Every row comes from one small tree of marks. Brackets hold a mark, then the marks that hang from it, in the order of their numbers. Every link used is in the known rows. Which tree was each row made from?
Known rows:
{K978 K87 {K443 {K267 K365 K726}}}: 1.59  1.17  -0.54  -0.71  -0.21  0.10  0.52  -0.41  -0.09  1.12  0.17  -0.80  -1.22  -0.19  -0.65  0.13  -0.56  -2.30  -1.09  0.27  -0.88  0.45  -0.74
{K267 {K443 K978} {K726 K578} K932}: -0.83  -0.22  0.55  0.73  0.18  0.18  0.01  1.15  -0.49  -1.15  0.97  -0.49  1.45  -0.51  2.07  3.44  0.60  1.50  -0.07  0.10  0.43  0.12  -0.22
{K726 {K267 K365 {K443 {K978 K87}} K932} K578}: 0.46  -0.15  0.51  -1.66  -1.35  0.73  -0.80  0.71  0.63  -1.57  -1.32  0.36  -0.86  -0.21  -0.96  2.00  0.36  -0.11  0.65  1.77  -0.86  -1.45  0.12
{K578 {K726 {K267 K365 K443 K932}}}: -2.35  -1.06  -0.07  1.52  -0.98  0.61  -0.57  -1.63  -0.63  -0.59  -0.73  1.43  0.87  0.82  -1.26  -0.11  0.25  2.02  3.84  1.04  0.97  -0.89  1.60
{K267 K365 {K443 {K978 K87}} {K726 K578} K932}: 0.30  -0.18  0.38  -0.67  -0.82  0.18  -0.36  1.16  -0.08  -1.51  0.18  -0.31  -0.72  -0.24  0.69  3.43  0.00  0.21  -2.01  2.26  -0.42  -0.59  -0.37
{K87 K978}: 1.52  0.22  0.31  -0.59  2.01  -1.40  0.58  0.43  -0.27  0.90  0.74  -0.54  0.85  -0.33  1.63  -0.86  0.38  -1.57  1.33  -2.21  0.14  0.78  -1.06
{K932 K267}: -1.72  -0.14  0.12  1.12  1.08  -0.20  0.06  -0.11  0.00  0.54  0.47  0.42  0.81  -0.41  1.42  -2.87  -0.19  0.54  -2.19  -2.45  1.44  0.93  -0.28
{K932 {K267 K365 K443}}: -3.72  -1.32  -0.13  0.90  0.31  -1.31  0.07  -0.73  -0.07  0.74  1.07  0.80  0.11  0.51  -0.40  -2.94  -0.21  1.83  -2.06  -0.32  1.94  1.09  1.27
{K578 {K726 {K267 K443 K932}}}: -2.18  -0.41  0.56  1.36  -0.19  0.37  -0.42  -1.15  -0.82  -0.60  -0.56  1.01  2.24  -0.20  -0.02  0.07  0.67  1.77  5.18  -0.41  1.30  -0.28  1.15
{K41 K365}: 2.65  -0.77  -0.18  0.79  1.20  -1.44  0.32  -0.25  1.33  0.85  0.88  0.66  1.28  0.87  1.11  -2.50  -0.75  2.34  -0.80  -2.98  0.63  0.52  0.05
{K978 K443}: 1.62  0.24  0.13  -0.90  1.44  -0.94  0.28  0.70  -0.19  0.98  0.41  -0.55  0.70  -0.02  0.46  -1.13  0.19  -0.76  0.30  -2.07  0.04  0.80  -1.08
{K932 {K267 K365 {K443 K978}}}: -2.38  -0.80  0.27  -0.48  0.09  -1.09  -0.12  0.25  0.03  0.54  -0.19  0.38  -0.64  0.23  -1.40  -3.20  0.19  0.74  -2.51  0.19  0.94  0.84  0.61
{K578 {K726 {K267 K365 K443}}}: -3.36  -0.61  0.41  1.47  -1.29  -0.57  -0.71  -2.04  -1.13  0.62  -0.27  1.27  0.97  0.48  -0.63  0.02  0.76  1.95  3.54  -0.26  1.83  0.05  1.90
{K87 {K978 {K443 K267}}}: 2.50  1.25  -0.13  -1.46  1.78  -0.37  0.88  0.32  0.05  1.86  -0.23  -1.26  0.12  -1.06  0.06  -2.36  0.58  -3.39  2.34  -2.21  -1.86  1.31  -1.09
{K726 {K267 K365 K443 K932} K578}: -2.18  -1.18  -0.35  1.24  -0.89  0.69  -0.41  -0.82  0.41  -1.03  0.55  1.03  0.62  0.95  0.21  1.98  0.07  2.59  1.59  0.64  0.67  -1.03  1.36
{K932 {K267 K443}}: -3.50  -0.62  0.53  0.80  1.11  -1.45  0.20  -0.22  -0.31  0.74  1.27  0.43  1.44  -0.58  0.79  -2.69  0.26  1.48  -0.72  -1.70  2.35  1.66  0.81
{K932 {K267 K365 {K443 {K978 K87}}}}: -1.01  -0.18  0.78  -2.00  -0.09  -1.35  -0.38  0.78  0.22  0.21  -0.72  0.19  -1.46  -0.61  -1.60  -2.95  -0.03  -0.84  -2.96  0.92  0.44  0.67  -0.04
{K932 {K267 K365 K443 {K726 K578}}}: -6.19  -0.97  0.06  2.81  -1.32  0.60  -0.50  -0.89  -1.01  -0.09  1.45  0.77  0.01  -0.37  2.74  1.92  0.34  2.45  -3.94  0.06  1.59  1.02  1.62
{K578 {K726 K267}}: -1.25  0.58  0.65  1.77  -0.56  0.51  -0.70  -1.29  -1.12  0.45  -0.88  0.93  1.68  -0.42  1.23  0.07  0.84  0.66  3.50  -2.43  1.35  -0.16  0.40

Which tree is each row?
2.81  0.18  0.85  -2.72  1.64  -1.87  0.31  1.80  0.63  -0.63  0.09  -0.66  0.71  -0.47  -1.23  -1.18  -0.13  -0.59  1.13  0.47  0.25  0.08  -1.15 | {K267 {K443 {K978 K87}} K932}
0.90  0.61  -0.76  -0.21  0.30  0.62  0.84  -0.62  -0.41  1.42  -0.20  -1.00  -1.30  -0.16  0.03  0.19  0.20  -3.26  0.20  0.07  -1.97  0.77  -0.67 | {K87 {K978 {K443 {K267 K365 K726}}}}
-0.54  -0.71  -0.89  2.61  -0.48  1.55  -0.07  -0.24  -0.08  -1.15  1.24  0.32  0.08  1.07  2.53  3.41  -0.83  1.95  -2.39  0.42  0.18  -0.91  -0.09 | {K267 K365 {K726 K578} K932}
1.87  0.97  -0.84  0.12  -0.89  2.30  -0.01  0.12  0.37  -0.55  -0.38  -0.61  -1.29  -0.38  0.66  2.11  -0.82  -1.51  -1.93  1.12  -2.32  -0.61  -0.76 | {K978 K87 {K443 {K267 K365 {K726 K578} K932}}}
4.17  0.69  -1.04  -1.79  0.75  0.49  0.53  0.26  1.22  0.41  -0.62  -0.55  -1.28  0.52  -2.41  -2.77  -1.35  -1.98  -0.07  0.76  -1.94  -0.53  -1.05 | {K978 K87 {K443 {K267 K365 K932}}}
-3.44  0.09  0.94  -0.11  -1.74  0.56  -0.89  0.60  -0.68  -0.67  -0.47  0.12  -1.46  -1.49  1.52  1.72  0.61  -0.19  -4.81  1.20  0.02  0.57  0.22 | {K932 {K267 K365 {K443 {K978 K87}} {K726 K578}}}
4.36  2.07  0.34  -1.64  1.32  -1.52  0.49  0.86  0.68  1.30  0.07  -1.11  0.38  -0.84  -0.90  -2.70  -0.36  -1.96  0.87  -2.21  0.12  0.58  -1.29 | {K443 K267 {K978 K87}}
-0.80  -0.62  0.34  -0.86  -0.46  -1.35  -0.06  -0.39  0.13  0.39  -0.25  0.39  0.04  0.83  -2.01  -0.15  0.73  0.57  2.03  0.10  1.19  -0.24  0.72 | {K726 {K267 K365 {K443 K978}}}
1.50  0.55  -1.06  1.90  -0.61  1.89  0.19  -0.01  0.44  -0.48  0.23  -0.42  -0.38  0.61  0.64  1.58  -0.74  0.57  -1.76  0.24  -0.96  -0.92  -0.10 | {K443 {K267 K365 {K726 K578} K932} K978}
-2.59  -0.15  0.77  -0.97  -0.74  -0.51  -0.24  0.42  -0.54  -0.27  -0.58  0.05  -1.45  -0.89  -0.41  -0.30  0.28  -0.92  -3.80  1.65  0.65  0.74  -0.03 | {K932 {K267 K365 {K443 {K978 K87}} K726}}
-0.51  -0.50  -0.47  1.91  -1.01  1.94  -0.67  -1.54  -0.32  -0.79  -1.53  1.41  0.22  1.07  -0.66  -0.22  -0.26  1.16  2.42  0.34  -0.02  -1.71  0.59 | {K578 {K726 {K267 K365 K932}}}
-0.82  -0.83  0.01  -0.14  -1.11  0.87  -0.57  0.18  0.49  -1.26  -0.77  0.56  -0.04  0.61  -0.72  1.79  0.55  1.42  1.16  1.08  -0.36  -1.31  0.74 | {K726 {K267 K365 {K443 K978} K932} K578}
3.83  0.32  -1.25  0.06  1.04  0.04  0.69  0.08  1.32  0.37  -0.08  -0.39  -0.39  1.51  -2.48  -3.12  -1.26  0.03  0.11  -0.13  -0.61  -0.80  -0.44 | {K443 {K267 K365 K932} K978}
0.05  -1.62  -0.67  0.30  1.23  -1.69  0.55  -0.28  0.48  -0.08  1.75  0.38  0.83  1.85  -1.19  -1.19  -0.92  2.36  0.79  0.77  1.38  -0.09  0.72 | {K267 K365 K443 K932}
2.72  1.22  -0.54  0.30  -0.82  1.83  -0.06  0.48  0.60  -0.81  -0.41  -0.64  -1.13  -0.20  0.46  1.75  -0.89  -0.92  -2.21  0.95  -1.51  -1.04  -0.76 | {K443 {K267 K365 {K726 K578} K932} {K978 K87}}
0.88  0.38  -1.11  0.49  -0.35  2.86  0.34  -0.03  0.00  -0.26  -0.66  -0.78  -1.36  -0.48  1.38  2.14  0.03  -2.40  -0.63  0.87  -3.47  -0.33  -0.70 | {K87 {K978 {K443 {K267 K365 {K726 K578} K932}}}}
1.08  1.10  -0.40  0.38  0.46  2.68  0.48  0.50  -0.26  -0.24  -0.49  -1.18  0.00  -1.50  2.50  2.28  0.51  -2.61  0.70  -0.59  -3.06  0.29  -1.11 | {K87 {K978 {K443 {K267 {K726 K578} K932}}}}
-0.99  -0.57  0.31  0.07  -1.18  0.73  -0.76  -0.67  -0.50  -0.82  -2.04  0.97  0.15  0.60  -2.25  -0.44  0.59  1.00  3.38  1.43  -0.07  -1.18  1.01 | {K578 {K726 {K267 K365 {K443 K978} K932}}}
2.28  0.66  -0.83  -1.37  0.98  -0.14  0.72  -0.24  0.30  1.90  -0.48  -0.86  -1.28  0.02  -1.20  -2.58  0.08  -3.13  1.01  -0.71  -2.28  0.68  -0.56 | {K87 {K978 {K443 {K267 K365}}}}
2.73  1.42  -0.27  -0.45  -0.18  -0.46  0.46  -0.09  0.22  0.83  0.09  -0.84  -1.04  0.03  -0.85  -0.11  -0.66  -1.87  -1.34  0.06  0.01  0.02  -0.68 | {K443 {K267 K365 K726} {K978 K87}}
1.84  0.66  1.34  -2.67  1.33  -3.04  0.18  1.46  0.05  0.59  0.66  -0.77  0.78  -0.86  -0.59  -0.93  0.50  -0.83  0.95  -0.86  1.16  0.97  -0.81 | {K267 {K443 {K978 K87}}}
1.24  -0.41  0.24  -1.45  0.17  -0.82  0.28  0.84  0.04  -1.08  0.00  -0.36  -0.68  0.38  -1.21  1.41  -0.49  -0.46  -1.05  2.64  0.15  -0.44  -0.70 | {K267 K365 {K443 {K978 K87}} K726 K932}
-0.30  0.98  1.62  -1.77  -0.83  -0.69  -0.80  0.93  -0.08  -0.34  -0.60  -0.13  0.59  -1.71  0.88  2.29  1.39  -0.56  1.82  -1.09  0.45  0.11  -0.09 | {K726 {K267 {K443 {K978 K87}}} K578}
-2.40  -1.27  -0.50  2.19  -0.42  0.16  0.05  -0.34  -0.39  -0.94  2.05  0.34  0.78  0.91  1.90  3.51  -0.35  2.89  -1.07  1.09  1.01  -0.18  0.95 | {K267 K365 K443 {K726 K578} K932}
